Each row was made from one small tree. The marks that hang from a mark follow it in brackets, in alphabetical order. Every link used is in the known rows. Write each row's tree.
Known rows
vevit{gipe}: [-0.135  0.068 -0.673  1.095 -0.412 -0.059 -2.284 -0.583 -1.268 -0.113
 -0.323  2.421  0.438  0.700 -0.447  0.369 -0.492 -0.624  1.444 -1.896
  0.071 -1.467 -0.333 -0.429 -0.113 -1.454 -0.710 -0.873 -0.917  0.206]
mumuk{buvatav vevit{gipe}}: [ 0.074  1.858 -0.530 -0.827  0.307 -0.040 -1.782 -0.575 -1.570 -0.515
  0.084  1.680  0.661  1.472  1.292 -1.429  0.000 -0.418  1.555 -3.923
 -0.477 -3.177  0.427  1.145 -0.355 -1.554  0.031  1.000  0.247  0.863]
rozetab{pabu{defi} zepen}: [-1.910 -0.575 -0.491  0.215  1.259  0.582 -0.642  0.519 -1.378  0.944
 -0.205  0.962 -0.560 -0.428 -1.112 -0.930 -0.477 -1.393  0.738  0.176
  0.137 -0.711  2.336 -1.168 -0.321 -0.795  1.348  2.108  0.904  1.715]
difa{nadun rosi{zepen{rozetab}}}: [-1.426 -0.989 -5.111 -0.088 -0.102  0.409 -3.662  0.155 -1.827 -0.102
  0.266  5.264  0.669  0.544  0.875 -1.513  0.611  0.232  1.747 -0.308
  2.225 -1.061  0.611 -0.552  0.565 -1.554  1.920 -0.434 -1.271 -0.499]
pabu{defi rozetab}: [-2.303  1.252 -0.136 -1.248  1.116 -0.020 -0.463 -1.725 -1.494 -0.104
 -0.090  1.692 -2.394 -1.567 -0.559  1.561 -0.074 -0.530  1.131  0.189
 -0.900 -0.770  0.502 -0.842 -1.402 -2.142  1.069  0.427 -0.292  0.791]
tirate{vevit{mumuk}}: [-1.352  0.097 -1.174  1.047 -0.777 -0.110 -1.449 -1.700 -0.289  0.390
 -0.394  1.695  0.299  2.875  0.761  1.055 -0.298 -0.104  0.752 -2.240
 -0.243 -1.191 -0.783  0.113  0.676 -1.173 -0.969 -1.406 -1.052  0.618]
tirate{vevit}: [-1.705 -0.424 -1.096  0.139 -0.665  0.159 -1.262 -0.460 -0.627  0.240
 -0.249  0.773 -0.068  2.445 -0.601 -0.396 -0.308  0.213  0.723 -0.805
  0.040 -0.069 -0.560 -0.396  0.673 -1.015 -0.074 -0.592 -1.016  0.292]
zepen{rosi rozetab{pabu{defi}}}: [-1.904  1.172 -1.917 -0.800  0.617  0.598 -3.784 -1.736 -2.474  0.829
  0.368  2.400  1.246 -0.817 -1.144 -1.023 -0.731 -0.923  0.559 -1.758
 -0.712 -2.067  1.097 -0.764  0.040 -2.249  0.822 -0.082 -0.081  1.678]
tirate{vevit{gipe{difa{nadun}} mumuk}}: [-2.574 -1.096 -2.645  1.433 -0.732 -0.524 -2.418 -1.247  0.172  0.549
 -0.645  3.605  2.029  2.130 -0.386  0.082 -0.379 -0.357  2.181 -3.875
 -0.072 -3.522 -0.261  0.063 -0.273 -1.185  0.802 -2.265 -2.403 -0.664]
mumuk{buvatav vevit{gipe{difa} tirate}}: [-1.135  0.732 -1.011 -0.342  0.816 -0.681 -1.775 -0.733 -1.102 -0.234
 -0.146  1.756  1.717  2.326 -0.863 -1.379  0.276 -0.878  1.725 -4.560
 -1.876 -5.320  1.334  1.282 -0.452 -1.176 -0.441 -1.249 -0.668  0.534]
gipe{vevit}: [-0.005 -0.888 -0.416  0.362 -0.156 -0.021 -0.639  0.495 -0.659  0.410
 -0.100  1.277 -0.603 -0.293 -1.185  0.018 -0.277 -0.411  0.664 -1.386
 -0.395 -1.114  0.483 -0.661 -0.648 -1.592  0.158 -0.904 -1.148  0.304]
nadun{difa{rosi{zepen{rozetab{pabu}}}}}: [-1.300 -0.308 -3.974  0.045 -0.073  0.740 -3.088 -0.008 -1.936  0.021
 -0.057  2.770 -1.247  3.774 -0.042  0.965 -0.454 -0.580  0.502  0.748
  0.985 -2.217  1.471 -0.657  0.658 -2.015  0.695 -0.335 -0.249  0.777]
buvatav{mumuk{vevit{gipe{difa{nadun rosi}}}}}: [-1.519 -0.549 -2.523 -1.051  0.953 -0.158 -3.117  0.907 -1.300 -0.398
 -0.104  3.287  1.504 -0.060 -0.972 -0.926 -0.569 -0.021  2.746 -4.520
  1.419 -2.572  1.875 -0.095 -0.818  0.046  2.361  2.492 -0.150 -0.620]
rozetab{pabu zepen}: [-1.089 -0.999 -0.691  0.936  0.659  0.757 -1.718  1.624 -1.207  0.993
 -0.272  0.558  0.178  1.072 -0.832 -0.459 -0.419 -1.216  0.611 -0.651
  0.233 -0.585  1.979 -1.025  0.641 -0.456  1.127  1.865  0.757  1.569]
tirate{vevit{gipe mumuk{buvatav}}}: [-0.683  1.189 -1.237  0.922 -0.920 -0.494 -1.836 -2.834 -0.391  0.217
 -0.458  2.578  0.809  3.673  1.907  1.345 -0.028 -0.430  1.543 -3.046
 -0.515 -3.590 -0.278  0.686  0.290 -1.234 -1.071 -1.700 -0.638  0.722]
nadun{difa{rosi{zepen{rozetab{pabu{defi}}}}}}: [-2.138  0.095 -3.783 -0.656  0.551  0.597 -1.976 -1.071 -2.028 -0.062
  0.041  3.233 -1.902  2.169 -0.256  0.523 -0.457 -0.794  0.595  1.585
  0.807 -2.182  1.791 -0.758 -0.345 -2.316  1.041  0.201 -0.153  0.903]
rosi{zepen{rozetab{pabu}}}: [-0.596 -1.516 -2.338  0.801 -0.144  0.657 -2.298 -0.217 -1.690  0.674
  0.099  2.087 -0.804  2.979  0.381  0.702  0.437 -0.869  0.087 -0.487
 -0.249 -1.492  0.377 -0.476  1.568 -1.426  1.756  0.475 -0.892  1.235]
rosi{zepen{rozetab{pabu{defi}}}}: [-1.402 -1.086 -2.062  0.076  0.481  0.540 -1.258 -1.225 -1.851  0.597
  0.216  2.537 -1.573  1.481  0.124  0.173  0.441 -1.140  0.136  0.402
 -0.309 -1.543  0.767 -0.600  0.621 -1.784  1.910  0.849 -0.669  1.341]
nadun{difa{rosi{zepen}}}: [-1.000 -0.584 -3.797  0.344 -0.039  0.326 -1.235 -0.025 -1.386 -0.773
 -0.072  2.354 -1.424  2.433 -0.227  1.359 -0.696  0.008  0.944  1.562
  2.124 -0.647  1.123 -0.206 -0.208 -1.246 -0.291 -1.354 -0.480 -0.094]
pabu{defi rozetab{zepen{rosi}}}: [-2.271  0.920 -1.121 -0.765  1.824  0.241 -1.461 -1.836 -2.095  0.705
  0.430  1.623 -0.246 -2.631 -2.116  0.053 -0.410 -0.952  0.997 -0.609
 -0.448 -0.727  2.015 -1.285 -1.120 -1.825  1.279  0.324  0.991  1.283]
vevit{gipe{difa{nadun}} mumuk}: [-1.434 -0.500 -2.541  1.677 -0.191 -0.377 -2.982 -0.609 -0.392  0.245
 -0.620  4.306  2.005 -0.227  0.163  0.907 -0.495 -0.731  2.358 -3.723
  0.155 -3.702  0.190  0.332 -0.884 -1.362  0.745 -2.270 -2.059 -0.473]
tirate{vevit{gipe{difa{rosi{zepen{rozetab}}}} mumuk}}: [-1.528 -1.599 -4.340  1.859 -1.103 -0.255 -2.260 -2.508 -0.639  0.656
 -0.086  4.064  0.843  4.299 -0.653  0.532  1.061 -0.650  1.813 -2.498
 -0.986 -4.373 -0.430 -0.473  0.709 -1.300  0.219 -2.397 -2.723 -0.439]
rosi{zepen}: [-0.335 -1.745 -2.144  1.105 -0.099  0.221 -0.515 -0.066 -1.114 -0.123
  0.039  1.717 -1.025  1.617  0.084  0.873  0.189 -0.317  0.480  0.344
  0.903 -0.025  0.101 -0.019  0.813 -0.763  0.686 -0.644 -0.958  0.354]
defi{pabu{rozetab{zepen{rosi}}}}: [-2.308  1.770 -1.832 -0.155  1.007  0.482 -1.611 -0.638 -2.053  0.927
  0.313  2.160 -0.046  0.017 -1.867 -0.188 -1.199 -0.776  0.985 -1.540
 -2.086 -0.993  1.536 -1.234  0.195 -1.931  2.818  1.148  1.045  1.275]
difa{nadun rosi{zepen}}: [-2.107 -1.250 -4.669  0.206  0.189  0.211 -1.995  0.858 -1.227 -0.452
  0.026  4.170  0.631  0.546  0.232 -1.750  0.082  0.287  1.968  0.144
  3.052 -0.221  1.267 -0.721 -0.030 -0.387  1.652 -0.123 -0.929 -0.537]
defi{pabu}: [-1.354  1.300 -1.468  0.290 -0.158  0.435 -0.825  0.398 -1.261  0.048
 -0.235  2.390 -0.563  1.172 -0.200  0.087 -1.217 -0.177  1.025 -0.777
 -1.372 -0.652 -0.144 -0.162  0.531 -1.575  1.653  0.494 -0.407  0.602]

Write each row's tree
[-2.269 -2.198 -2.217  0.411  0.465 -0.714 -1.563  0.847 -0.082  0.575
 -0.351  2.854  1.394 -0.331 -2.860 -1.460 -0.193 -0.460  1.441 -2.601
 -0.326 -3.161  1.932 -0.420 -1.130 -1.405  1.091 -2.941 -2.237 -0.602] => gipe{difa{nadun} vevit{tirate}}
[-1.394 -0.578 -1.645  0.873  0.781  0.775 -3.020  0.820 -1.751  1.181
  0.117  0.673  2.042  0.287 -2.022 -1.187 -0.956 -1.152  0.622 -1.709
  0.429 -0.813  2.480 -1.180  0.752 -0.403  0.701  0.810  1.061  1.778] => rozetab{pabu zepen{rosi}}
[-0.605  1.681 -0.531 -0.520  0.619 -0.670 -2.276 -1.329 -1.494 -0.468
 -0.061  2.470  1.435  2.876  0.435 -2.089 -0.102 -0.666  1.424 -4.526
 -0.780 -4.218  1.026  1.099  0.060 -1.597 -1.319 -0.400  0.306  0.953] => mumuk{buvatav vevit{gipe tirate}}
[-1.307 -1.897 -3.621  1.455 -0.065 -0.112 -1.064  0.044 -1.009 -0.141
 -0.115  2.673  0.359  1.350 -2.077  0.158  0.556 -0.685  2.117 -0.561
  0.251 -2.537  0.940 -0.754 -0.465  0.000  0.941 -1.451 -2.095 -0.584] => vevit{gipe{difa{rosi{zepen}}}}
[-2.466  1.090 -4.167  0.739  0.515 -1.018 -3.867 -1.239 -0.536 -0.163
 -0.683  5.764  3.572  1.327  0.308 -0.841  0.048 -0.607  3.297 -3.666
  0.427 -5.982  2.345  0.446 -1.251 -0.668 -0.627 -3.238 -1.207 -0.333] => vevit{gipe{difa{nadun rosi}} mumuk{buvatav} tirate}
[-1.678 -1.565 -3.721  2.759 -0.002 -1.002 -1.747 -1.815 -0.486  0.030
 -0.438  4.436  1.442  3.252 -1.546  0.820  0.409 -1.166  1.975 -2.452
 -0.336 -4.589  1.282 -0.386 -0.171 -0.175 -1.510 -3.426 -2.096 -0.187] => vevit{gipe{difa{rosi{zepen}}} mumuk tirate}
[-2.438 -0.463 -1.923  0.095  0.634 -0.679 -2.826  0.197 -0.896 -0.139
 -0.282  3.528  2.526  1.240 -1.819 -3.236 -0.382 -0.548  2.175 -5.550
 -0.296 -4.221  1.006  0.496 -0.552 -1.602  0.517 -0.942 -1.521 -0.425] => mumuk{vevit{gipe{difa{nadun}} tirate}}
[-1.264  0.143 -1.698  1.040 -0.650 -0.504 -1.393 -2.233 -0.022  0.459
 -0.533  1.790  1.211  3.235  0.451  1.854  0.361 -0.616  1.835 -3.114
 -1.590 -4.676  0.101  0.801 -0.193 -0.737 -0.066 -2.453 -1.631  0.325] => tirate{vevit{gipe{difa} mumuk{buvatav}}}
[-1.410  0.477 -1.349 -0.104  1.166  0.414 -2.483 -0.728 -1.966  0.802
  0.330  1.229  0.387 -0.909 -1.932  0.183 -0.366 -0.768  0.850 -1.362
 -0.357 -0.650  1.739 -1.178 -0.165 -1.477  0.923  0.015  0.806  1.139] => pabu{rozetab{zepen{rosi}}}
[-3.160 -2.018 -5.148  1.830 -0.694 -0.526 -1.612 -1.241  0.060  0.271
 -0.377  4.592  1.755  3.309 -0.749 -0.805  0.399 -0.224  2.598 -2.472
  1.190 -3.557  0.611 -0.541 -0.224 -0.147  1.354 -2.038 -2.614 -1.074] => tirate{vevit{gipe{difa{nadun rosi{zepen}}} mumuk}}
[-2.066  0.493 -2.368 -0.823  0.986 -0.754 -2.802 -0.120 -0.986 -0.290
 -0.202  3.348  2.638  1.430 -0.266 -2.873  0.052 -0.526  2.374 -5.067
 -0.413 -5.343  1.746  1.313 -0.735 -1.295  1.010 -1.101 -0.825 -0.062] => mumuk{buvatav vevit{gipe{difa{nadun}} tirate}}
[-2.068  1.293 -0.904 -0.083  0.964  0.520 -0.324  0.202 -1.477  0.728
 -0.058  2.014 -2.050  0.816 -0.901  0.449 -0.696 -0.807  1.034 -0.319
 -2.238 -0.697  1.046 -1.086  0.047 -2.014  3.238  2.148  0.799  1.061] => defi{pabu{rozetab{zepen}}}
[-0.493 -1.131 -0.060  0.173  0.906 -0.743 -2.114 -0.815 -1.074 -0.091
 -0.232  1.644  0.678  2.703 -1.877  1.276 -0.522 -0.882  1.155 -4.921
 -0.966 -3.379  1.469  0.415  0.306 -0.432  0.002  0.756 -0.222  0.327] => buvatav{mumuk{vevit{gipe{difa} tirate}}}
[-1.278 -1.046 -1.192  1.490  0.156 -0.747 -2.307 -0.723 -0.753  0.173
 -0.567  2.427  1.298  1.505 -2.558  0.590 -0.267 -1.045  1.613 -2.456
 -1.239 -3.659  0.739 -0.240 -0.156 -1.100 -1.179 -2.985 -1.880 -0.130] => vevit{gipe{difa} tirate}
[-0.108  1.569 -1.116  1.496 -0.066 -1.014 -2.913 -2.835 -0.847 -0.137
 -0.591  4.216  1.653  2.911  1.576  1.329 -0.272 -1.018  1.532 -3.511
 -0.611 -4.757  0.851  0.856 -0.016 -1.468 -2.544 -2.977 -0.280  0.951] => vevit{gipe mumuk{buvatav} tirate}
[-0.944 -1.487 -1.018  1.762  0.092 -0.879 -0.879 -0.751  0.166  0.824
 -0.447  2.174  0.916  1.180 -2.078  1.256 -0.078 -1.122  0.808 -3.324
 -2.066 -4.189  1.155 -0.129 -0.757 -1.369 -1.154 -3.908 -2.168  0.354] => gipe{difa vevit{mumuk tirate}}
[-0.608 -0.491 -1.371  0.842  0.439 -0.942 -0.767 -1.117  0.121  0.617
 -0.349  2.096  1.136  1.417 -0.556  1.433  0.397 -1.024  1.044 -3.189
 -2.255 -5.465  1.981  0.740 -0.868 -1.170 -0.824 -3.905 -1.478  0.698] => gipe{difa vevit{mumuk{buvatav} tirate}}
[-2.639 -1.800 -4.963  2.385  0.193 -1.015 -2.719 -1.237 -0.427 -0.048
 -0.487  6.051  2.535  2.437 -0.924 -0.742  0.193 -0.812  2.604 -2.957
  1.091 -4.702  1.732 -0.309 -0.551 -0.333 -0.158 -3.283 -2.222 -0.790] => vevit{gipe{difa{nadun rosi{zepen}}} mumuk tirate}
[-0.104  0.523 -0.704  0.835  0.134 -0.975 -1.174 -1.706 -0.275  0.406
 -0.308  2.989  0.821  1.872  0.826  0.911  0.049 -0.830  0.778 -3.072
 -1.089 -4.325  1.662  0.578 -0.534 -1.583 -1.664 -3.046 -0.516  1.083] => gipe{vevit{mumuk{buvatav} tirate}}
[-2.866 -1.098 -5.385  0.918 -0.320 -0.594 -1.552 -1.562 -0.050  0.095
 -0.295  4.458  1.935  3.250  0.768 -0.602  0.838 -0.115  2.881 -2.176
  1.117 -4.726  1.488  0.306 -0.421  0.083  1.658 -2.036 -1.896 -0.692] => tirate{vevit{gipe{difa{nadun rosi{zepen}}} mumuk{buvatav}}}
[-0.114  0.652 -1.600  1.253 -0.096 -0.398 -1.913 -1.511 -0.549  0.144
 -0.478  2.584  1.220  1.016  0.894  2.444  0.190 -1.021  2.023 -2.855
 -1.307 -4.900  0.457  1.115 -0.746 -1.017 -0.169 -2.433 -1.296  0.472] => vevit{gipe{difa} mumuk{buvatav}}
[-1.007  1.122 -1.528  0.175 -0.557 -0.116 -1.389 -2.061 -0.349  0.245
 -0.311  1.635  0.510  3.127  2.207  1.220  0.137  0.034  1.039 -1.929
 -0.268 -2.296 -0.049  0.866  0.544 -0.973 -0.653 -1.366 -0.407  0.995] => tirate{vevit{mumuk{buvatav}}}
[-2.018 -2.552 -3.783  0.066  1.198 -0.845 -2.374 -0.156 -1.146 -0.458
  0.020  4.337  1.281  2.643 -1.572 -1.231  0.048 -0.365  2.184 -4.089
  1.654 -3.414  2.759 -0.216  0.051  0.421  1.862  1.174 -0.456 -0.653] => buvatav{mumuk{vevit{gipe{difa{nadun rosi{zepen}}} tirate}}}
[-1.571  0.677 -0.963 -0.681  0.535  0.596 -2.497 -0.914 -1.926  0.605
 -0.053  2.307 -0.700  0.050 -0.077 -0.230 -0.194 -0.952  0.650 -0.710
 -0.938 -1.776  0.552 -0.654  0.117 -2.244  1.143  0.978 -0.273  1.470] => zepen{rozetab{pabu{defi}}}
[-0.792  1.322 -2.790  0.788  0.109 -0.351 -2.316 -1.163 -0.782 -0.141
 -0.425  3.328  1.854  0.825  0.614  1.237  0.312 -0.778  2.798 -2.726
 -0.646 -5.042  1.161  0.465 -1.271 -0.449 -0.553 -2.001 -1.049  0.211] => vevit{gipe{difa{rosi}} mumuk{buvatav}}
[-1.685  0.237 -2.798  1.148  0.361 -1.100 -3.381 -1.690 -0.371  0.070
 -0.712  4.962  2.944  1.416  0.804  0.403 -0.090 -0.860  2.429 -4.062
 -0.189 -5.843  1.621  1.089 -0.710 -1.220 -0.263 -3.554 -1.395 -0.038] => vevit{gipe{difa{nadun}} mumuk{buvatav} tirate}
[ 0.605  0.757 -0.805  0.480 -0.154 -0.289 -0.754 -0.974 -0.384  0.373
 -0.186  2.044 -0.038  0.593  1.736  1.495  0.180 -0.618  0.907 -2.443
 -0.777 -3.354  0.968  0.592 -0.882 -1.505 -0.364 -1.822 -0.528  0.989] => gipe{vevit{mumuk{buvatav}}}
[ 0.447  1.719 -1.080  1.146 -0.292 -0.404 -2.382 -2.039 -0.923 -0.133
 -0.413  3.316  0.761  1.484  2.397  1.922 -0.193 -0.777  1.676 -2.848
 -0.286 -3.750  0.260  0.884 -0.342 -1.438 -1.215 -1.615 -0.311  0.873] => vevit{gipe mumuk{buvatav}}
[-1.835  1.277 -2.232 -0.786  1.007 -0.655 -2.246 -0.368 -1.281 -0.462
 -0.104  2.414  2.389  2.157 -1.393 -2.842  0.417 -0.625  2.491 -4.226
 -1.170 -5.598  1.997  0.646 -1.022 -0.582 -0.826 -0.663 -0.511  0.235] => mumuk{buvatav vevit{gipe{difa{rosi}} tirate}}
[-1.681  1.192 -4.109  0.390  0.265 -0.398 -3.451 -0.559 -0.651 -0.192
 -0.482  4.929  2.809 -0.272  1.270 -0.295  0.085 -0.409  3.400 -3.058
  0.787 -5.115  1.667  0.457 -1.524 -0.588  0.949 -1.964 -1.206 -0.434] => vevit{gipe{difa{nadun rosi}} mumuk{buvatav}}
[-0.670 -1.595 -4.142  1.098 -0.283  0.140 -2.687 -0.736 -1.617  0.211
  0.126  3.700  0.432  1.532 -1.429  0.170  0.984 -0.738  1.891 -0.890
 -0.531 -3.422  0.298 -0.700  0.147 -1.418  1.142 -1.738 -2.330 -0.543] => vevit{gipe{difa{rosi{zepen{rozetab}}}}}
[-1.423  0.293 -2.577  0.489  0.602 -0.918 -1.159 -0.748 -0.058  0.385
 -0.366  2.859  1.677  1.046 -0.986  0.263  0.548 -0.807  1.883 -2.853
 -1.439 -5.688  2.789  0.094 -1.414 -0.633 -1.172 -3.518 -1.263  0.409] => gipe{difa{rosi} vevit{mumuk{buvatav} tirate}}
[-0.504  1.416 -1.354  0.745  0.252 -0.646 -2.349 -2.056 -0.785 -0.068
 -0.443  3.253  1.259  2.322  1.950  1.548 -0.110 -0.581  0.994 -2.304
 -0.299 -3.499  1.116  1.194  0.292 -1.188 -1.999 -2.801  0.039  1.231] => vevit{mumuk{buvatav} tirate}
